Each row comes from the steps of one path. Every step used is in the known rows, and no mark comes twice. Write the path behind each row, first mark first.
Known rows
sesoto -> rigus: [-0.067 -0.780 -1.210  0.113 -0.297  1.690  1.495 -1.626 -0.776  1.928
  1.038 -3.011  1.739  3.381  1.538  3.132  1.834  1.653 -2.000  1.060
 -0.222  1.360]
rigus -> vupavon -> popu -> rorak -> likit: [-1.339 -1.175  1.415  1.394 -3.110 -1.290 -0.261 -2.807 -0.635  2.613
  2.368 -3.025  5.202  3.658 -0.048  6.621  3.112 -1.556 -3.607 -1.994
  1.500  0.951]
rorak -> rigus -> vupavon -> popu: [-0.933 -2.725  0.936  3.101 -1.719 -0.174  0.314 -2.673 -0.603  2.197
  1.099 -3.222  4.262  4.251  1.252  4.156  2.061 -2.714 -2.839  0.596
  4.834  1.017]
pogigiv -> popu -> sesoto -> rigus -> rorak -> likit: [-0.526 -1.038 -2.154  0.182  0.838  2.510  0.221 -0.856 -1.347  2.928
  2.479 -3.371  1.575  2.985 -0.650  3.395  1.918 -2.797 -5.013  0.817
 -4.003  3.263]
vupavon -> popu: [-0.375 -2.793 -0.604  1.349 -1.412 -0.541  0.751 -1.353 -0.925  1.015
  1.206 -1.838  1.802  4.213  0.445  3.718  0.988 -0.872 -3.023  0.468
  2.778  2.009]
sesoto -> rigus -> rorak -> likit: [ 0.259 -0.629 -1.783  1.425  0.198  0.832  1.632 -0.597 -0.302  3.431
  0.395 -2.695  2.343  3.038 -0.159  4.689  2.406  0.883 -3.651  2.036
 -3.339  3.163]
vupavon -> popu -> sesoto -> rigus: [-1.208 -1.654 -0.297  0.417  0.500  1.755 -0.336 -1.589 -0.724  1.337
  2.137 -2.842  1.416  3.575  0.200  2.769  0.221 -0.445 -3.643  0.761
  2.763  3.021]
rigus -> vupavon -> popu -> rorak -> likit -> pogigiv: [-0.492 -2.510  0.755  2.009 -1.664 -0.457 -1.292 -3.492 -1.796  1.899
  2.239 -4.102  5.806  3.772 -1.248  5.361  2.853 -1.599 -2.619 -0.891
  2.651  1.363]
sesoto -> rigus -> vupavon -> popu: [-0.245 -2.097  0.312  1.614 -0.125  1.241  0.735 -3.355 -0.041  3.061
  1.555 -3.998  2.443  4.448  0.087  4.308  2.506 -1.058 -3.295 -0.608
  2.705  1.218]
likit -> pogigiv -> popu -> sesoto -> rigus: [ 0.063 -2.378 -1.945 -0.861  2.083  4.356 -1.012 -2.384 -3.109  0.985
  2.632 -4.888  1.385  3.805 -0.003  0.508  1.108 -2.104 -2.583  1.445
  0.021  2.216]
sesoto -> rigus -> rorak -> likit -> pogigiv: [ 1.174 -1.748 -2.724  2.256  1.985  1.705  0.404 -1.309 -1.713  2.583
  0.231 -3.867  3.040  3.019 -1.456  3.116  2.037  0.908 -3.031  3.043
 -2.555  3.580]
pogigiv -> popu -> sesoto: [-1.133 -1.614 -1.181 -1.210 -0.488  1.908 -0.378 -1.065 -2.389  0.851
  3.210 -1.743  0.957  3.691  0.845  2.189  0.766 -3.852 -2.965  0.154
 -0.408  0.898]
vupavon -> popu -> sesoto: [-1.408 -1.857  0.254  0.954 -0.233  0.395 -0.611 -0.719 -0.904  0.269
  2.172 -1.198  1.769  3.587  0.145  2.948 -0.445 -1.853 -3.762  1.086
  3.220  2.196]
rorak -> rigus: [-0.732 -1.713 -0.377  1.409 -1.533  0.269  1.210 -1.058 -1.679  1.269
  0.344 -2.279  3.677  3.342  2.491  3.138  1.376 -0.357 -1.410  2.092
  2.060  0.818]
pogigiv -> likit -> sesoto -> rigus -> vupavon -> popu: [ 0.116 -1.123  0.100  2.291  1.402  0.407  1.681 -3.392  1.779  3.912
  0.185 -3.919  0.889  7.076 -0.019  6.304  2.931 -0.164 -1.731 -0.732
  0.466  2.471]
pogigiv -> popu -> rorak -> likit -> sesoto: [-1.889 -0.861 -0.390 -0.614 -3.957  0.048  1.648 -1.431 -0.832  3.000
  2.235 -3.212  2.177  3.863  1.600  5.393  4.218 -2.458 -2.512 -1.966
 -3.714  1.622]
popu -> sesoto: [-0.801 -0.262  0.350  0.035 -0.297  0.750 -0.254 -0.352 -1.274  0.738
  2.055 -0.687  1.341  3.178  1.084  3.082 -0.057 -1.337 -2.227  1.933
  0.730  0.813]
popu -> rorak: [-1.197 -0.719  0.430 -0.663 -3.303  0.312  0.962 -1.544 -1.856  1.064
  1.801 -2.097  3.414  3.516  2.658  4.652  1.832  0.948 -1.463  0.068
  1.049  0.118]
rigus -> vupavon: [ 0.077 -0.778  0.315  1.300 -0.998  0.101  0.861 -2.197 -0.867  2.455
  1.744 -1.955  2.062  3.983  0.915  4.512  1.880 -1.388 -2.062  0.295
  0.598 -0.656]

Which path is each row?
[-0.722 -0.787  0.217  2.662 -0.557 -0.308  1.450 -2.566  1.549  5.003
  0.918 -4.000  1.961  4.338 -0.664  5.434  3.512 -1.566 -3.649 -1.298
 -0.886  2.837]	rorak -> likit -> sesoto -> rigus -> vupavon -> popu
[-2.197 -2.243  0.830  1.564 -4.032 -0.009  0.393 -2.085 -1.881  1.000
  1.199 -3.485  5.468  3.811  2.747  4.524  2.044 -0.046 -2.201  0.006
  5.210  1.779]	vupavon -> popu -> rorak -> rigus
[-1.139  0.111  0.224 -0.226 -3.316 -0.724  0.509 -1.235 -1.226  1.529
  1.552 -1.802  4.480  2.625  1.409  5.680  2.663  0.669 -2.025 -0.429
 -1.544  0.801]	popu -> rorak -> likit
[ 0.037 -0.326  0.076  0.882  0.181  1.359  1.068 -2.788 -0.272  3.282
  1.362 -3.542  2.349  3.848  1.342  4.127  2.524 -0.174 -2.054  0.197
  0.071  0.106]	sesoto -> rigus -> vupavon
[-1.549  1.144  1.191  0.558 -1.905  0.472  1.456 -2.670  0.844  4.912
  1.420 -4.221  3.517  3.706  1.600  6.349  4.534  0.358 -1.907 -1.767
 -2.899  0.996]	popu -> rorak -> likit -> sesoto -> rigus -> vupavon
[-0.605  0.399  0.694  0.407  1.168  2.359 -0.314 -2.129 -0.405  2.789
  2.625 -2.861  1.913  3.475  1.060  3.386  1.153 -1.397 -2.364  0.386
  0.427  0.274]	popu -> sesoto -> rigus -> vupavon
[-0.976 -1.854 -0.731  1.530  1.197  2.023 -0.063 -0.509 -0.705  1.998
  1.724 -2.600  1.221  3.655  0.212  2.780  0.162 -0.808 -4.675  1.989
  1.863  4.022]	vupavon -> popu -> sesoto -> rigus -> rorak
[-0.520  0.896  0.310  1.802 -0.178  0.149  1.838 -2.109  1.208  5.067
  0.782 -3.460  1.858  3.778  0.162  5.226  3.705 -0.713 -2.414 -0.323
 -3.513  1.491]	rorak -> likit -> sesoto -> rigus -> vupavon
[-0.894 -1.266 -1.277 -1.269  0.477  3.512  0.034 -1.951 -1.974  1.715
  2.964 -3.655  0.865  3.702  1.200  2.057  1.394 -2.367 -3.350  0.041
 -1.033  1.616]	pogigiv -> popu -> sesoto -> rigus
[ 0.185  0.261 -0.995  0.535  1.308  1.175  2.611 -1.583  1.003  2.783
 -0.666 -3.026  0.300  6.047  1.438  5.330  2.370  2.429 -0.273  1.028
 -2.404  2.281]	pogigiv -> likit -> sesoto -> rigus
[-1.802 -0.374 -0.873 -1.004 -3.286  1.613  1.875 -2.235 -0.688  3.824
  1.917 -5.090  2.433  3.737  1.864  4.835  4.622 -0.876 -2.605 -2.058
 -4.061  2.389]	pogigiv -> popu -> rorak -> likit -> sesoto -> rigus
[ 0.307 -2.470 -2.221  0.833  1.621  1.877 -1.275 -0.571 -2.933  1.600
  2.448 -2.557  2.040  3.476 -1.927  2.083  1.018 -4.182 -4.131  2.353
 -2.472  3.001]	rigus -> rorak -> likit -> pogigiv -> popu -> sesoto
[-0.693 -0.198 -0.515  0.731 -0.680  1.203  2.484 -1.160  0.385  3.345
  0.275 -2.951  0.035  4.279  1.973  3.388  2.268  1.028 -1.516  0.909
 -1.733  2.263]	likit -> sesoto -> rigus
[-0.604  0.507 -1.078  0.973 -0.646  0.394  2.263 -1.141  0.624  4.053
 -0.039 -3.125  1.232  3.604  0.526  4.266  3.082  0.859 -2.202  0.618
 -3.984  2.852]	rorak -> likit -> sesoto -> rigus
[ 0.503 -3.426 -2.328  0.098  0.030  2.313  0.077 -2.577 -3.530  0.541
  1.850 -3.836  1.836  4.463  0.085  1.539  2.205 -2.454 -1.841  0.995
  0.334  1.139]	likit -> pogigiv -> popu
[-0.603 -0.808 -1.101  1.527 -0.087  1.586  2.855 -0.476  0.477  3.953
 -0.071 -2.801 -0.397  3.963  1.736  3.757  2.039  0.536 -2.635  2.235
 -2.495  3.366]	likit -> sesoto -> rigus -> rorak
[ 0.391 -0.989 -1.733  1.715  2.944  2.245 -0.803 -0.616 -1.874  2.304
  1.258 -3.188  2.985  2.775 -1.598  2.561  0.612 -0.372 -3.382  3.496
 -2.454  3.883]	popu -> sesoto -> rigus -> rorak -> likit -> pogigiv
[-0.553 -0.535 -1.049  0.642  1.345  2.561  0.418 -0.067 -0.863  2.176
  1.421 -1.930  0.925  3.290  0.858  2.929  0.103 -0.308 -3.519  2.593
 -0.884  2.663]	popu -> sesoto -> rigus -> rorak
[ 1.131 -3.282 -2.928  1.372  0.597  1.195  0.156 -1.424 -2.899  1.996
  1.468 -3.184  2.266  3.713 -1.658  2.749  2.400 -2.873 -3.471  1.843
 -3.023  2.750]	rigus -> rorak -> likit -> pogigiv -> popu
[ 1.132 -2.045 -2.276  2.220  0.881  0.257  0.101 -0.561 -1.883  1.621
  0.494 -1.927  2.765  3.300 -1.514  3.561  1.410 -0.386 -2.799  3.464
 -2.000  2.975]	rigus -> rorak -> likit -> pogigiv
[-1.032 -1.513  1.324  1.663 -0.199  0.174 -1.058 -1.662 -0.649  1.783
  2.980 -1.287  1.974  3.994 -0.182  4.063  0.346 -3.575 -3.702  0.186
  3.450  0.906]	rigus -> vupavon -> popu -> sesoto
[-1.376 -2.008  1.612  2.708 -0.675  0.115 -0.990 -2.117 -0.834  1.931
  2.205 -2.556  3.927  3.840  0.849  3.586  0.550 -3.592 -3.475  0.866
  5.470  1.171]	rorak -> rigus -> vupavon -> popu -> sesoto
[ 0.726 -1.645 -1.819  1.513  0.310 -0.017 -0.174 -1.389 -2.335  0.959
  0.580 -2.581  3.357  3.142 -1.278  3.037  1.769 -0.158 -1.612  1.948
 -1.408  1.708]	rorak -> likit -> pogigiv
[-2.128 -0.737  1.648  1.139 -2.657  1.094  1.361 -3.289  0.839  4.075
  1.694 -4.563  2.501  4.902  1.984  5.533  3.504  0.038 -2.542 -2.109
  2.401  1.843]	likit -> sesoto -> rigus -> vupavon -> popu -> rorak
[-0.365 -1.059 -0.300  0.681 -1.575  0.133 -0.482 -1.860 -2.538  0.715
  1.699 -2.978  5.155  3.054 -0.029  4.131  2.281  0.854 -1.047  0.763
 -0.538  1.338]	popu -> rorak -> likit -> pogigiv
[-0.733 -1.570 -1.805 -0.141  1.153  3.729  0.358 -1.109 -1.855  2.373
  2.418 -3.334  0.398  3.815  0.814  2.305  1.155 -2.630 -4.147  1.131
 -1.650  2.873]	pogigiv -> popu -> sesoto -> rigus -> rorak
